In the rows, zero is written as 128.
Known rows, with every step that occurs:
pekef misoz kuler giko: [ 68 127 130 139 122 179 140 159 107 107 139 136  70  82 137 141 129  98
 142 109 123 105 123  89 164]
kuler misoz: [139 160  96 127 105 151 156 118  75 136  95 141 121 151 179 103 100 113
 151 141 139 166 125  89 159]
bipug peki: [146 129 108 170 121 144 111 140  82 153  95 105 132 162 112 128 119 160
 155  99 139 179 115 150 161]
bipug peki giko kuler: [142 136 187 163  97 107  88 129  90 131  69  99 148 134  87 159 102 177
 142 140 170 114 127 155 128]
pekef misoz peki giko: [139 103 214 144 144 155 126 139  88 124 124 146 123 112 158 111  92 107
 171 115 142 109 129 150 113]
giko peki misoz kuler: [ 96 121 140  96  90 105 175 202 165 150 141 139 142 133  90 146 122 169
 122 161 131 138 176  76  86]
pekef misoz kuler vovas: [ 86 102  73 126 191 144 159 158 129 118 167 110  89  90 121 160 123 124
 130 107 103 111 104 134 165]
pekef misoz peki bipug: [150  98 134 153 145 136 119 119 114 120 173 169 152 163 140  83 106 121
 117  76 114 141 104 177  78]
peki bipug kuler giko: [143 149 100 209 116 120  68  73 108  89 123 179 132 178 118  90 185  86
  77 120 132 130  85 149 147]
peki misoz pekef: [144 151 102 117 126 155 174 164  91 125 109 134 157 186 135 121 130  91
 147 159 138 146 167  91 128]
bipug kuler vovas: [129 135  52 169 182 112 113 106 138 135 134 109 120 140 119 145 157 103
 103 122 118 155  95 136 194]
pekef misoz kuler: [ 90 119 109 138 129 160 157 179 108 142 144 119  93 106 131 147 108 131
 147 108 106 162 131 107 132]
giko kuler vovas: [123 124  73  91 127  97 142  92 180 138 141  64 131  86 131 175 113 140
  89 143 157 136 115 127 177]
giko kuler misoz peki vovas: [ 84 141 141  98 113  80 106  85 152 121 146 108 172 138 126 106  68 105
 130 127 110  98 141 144  94]
misoz pekef: [115 139  83 118 122 155 169 122 146 153 124  78 134 149 157 122 146  92
 135 140 129 189 149 106 149]
peki bipug: [183 122  81 159  96 122 123  67 119 134 120 127 153 166 147  91 145 134
 101 126 151 182  94 183 108]
pekef misoz kuler giko peki: [ 48 131 168 105 110 139 155 174 170 140 160 146  79  78 123 142 136 135
 125 111 125 109 148  58 131]
giko kuler misoz: [114 172 117 100  79 114 148 123 108 144 104 122 131 128 160 139  73 135
 117 150 143 154 150  58 150]
vovas peki: [189 120 131 103 108 166 137 131 128 171 114 107 101 101 157 135 159 168
 153 123 115 188 133 133 125]
bipug kuler vovas peki: [168 124  91 144 200 129 102 135 145 139 142 127  95 117 107 151 191 142
 119 107  78 149 104 146 158]
kuler giko peki misoz: [145 149 169  93  79 130 150 143 125 133 109 178 132 129 137 124 135 132
 128 158 183 103 164  59 137]
misoz kuler vovas peki: [120  77  92  99 173 141 137 158 190 122 159  85  87  68 108 161 182 162
 127 117  74 125 114 166 132]

Rows:
[135 168 202  85 126 144 133 152 117 111  86 138 128 135 137 131 135 126
 145 168 107  82 177  89  84] : vovas peki giko kuler misoz pekef
[144  90 169 120 208 164 123 167 114 102 136 139  72  60 107 157 163 147
 163 114  91  55 109 180 115] : pekef misoz kuler vovas peki giko
[ 92 153 118 177 173  97  77  97 115 109 142 156 162 192 108  72 113  73
 142 109  73 114 120 158 112] : bipug kuler misoz peki vovas
[131 173 176 116  81 114 131 108  84 116  67 135 140 126 152 131  79 127
 135 178 168  99 143  91 135] : peki giko kuler misoz
[101 128 131 122 118 139 149 142 119 122 129 141 138 148 170  96  86 101
 150 126 109 144 138 103 138] : kuler misoz peki
[109  94 190 107 180 105 117 127 150 100 154 118 133  73 127 159  79 119
 123 124 146  43 118 149 131] : pekef misoz peki giko kuler vovas
[132 180 109 170 123  75 106 119 130 140 135 214 164 227 107  70 139 140
  75 124 106 156 123  96  87] : giko peki bipug kuler misoz
[154 127 118  56 173 132 154 178 158 111 140 122 141 128  93 177 154 142
 110 153 101  73 167 107 113] : giko kuler vovas peki misoz pekef
[190 101 101  97 145  94 102  84 186 123 157 118 136 109 104 142 168 181
  65 118 113 110  97 195  92] : giko kuler vovas peki bipug
[143 121 133 110 126  97 119  77 155 113 103  79 135  76 130 169 119 131
 106 170 187  88 107 154 163] : peki giko kuler vovas
[199 135 115 183 141 124  73 115 117 136 134 171 132 178  98  97 199 151
  96 102  76 180 102 175  75] : vovas peki bipug kuler
[111 103 207 114  83  95 115 117 173 125 117  80 156  88 127 146  94 129
 127 155 160 114 145 138 108] : misoz peki giko kuler
[153 131  95 178 145 117  80  76  82 149 103  97 155 168  87 108 131 144
 171  95 134 149 100 221 127] : bipug peki vovas
[ 97 122 128 134  93 155 143 172  99  78 109 156 116 117 115 145 142  98
 137 161 141  78 147  89 149] : peki misoz kuler giko
[146 130 132 124  77 104 114  66 183 130 136 155 141 137 137  84 169 140
  80 124 167 128 111 134 106] : kuler giko peki bipug
[ 68 112 111 135  88 152 136 130 153 102 125  97  91  80 130 140 158  99
 128 144 133 123 126 107 170] : misoz kuler giko
[127 107 137 135 167 130 112  91 115 143 165 121 142 127 135  96  95  99
 167  79 117 127 116 190  99] : pekef misoz peki vovas
[162 140 142  89  87 115 174 162 132 170 113 158 157 151 126 128 113 170
 129 156 167 160 168  75 106] : giko peki misoz
[117 105 148 129 140 154 145 161 113 149 158 130 120 119 160 118  84 119
 156  86 117 159 131 119 128] : pekef misoz peki
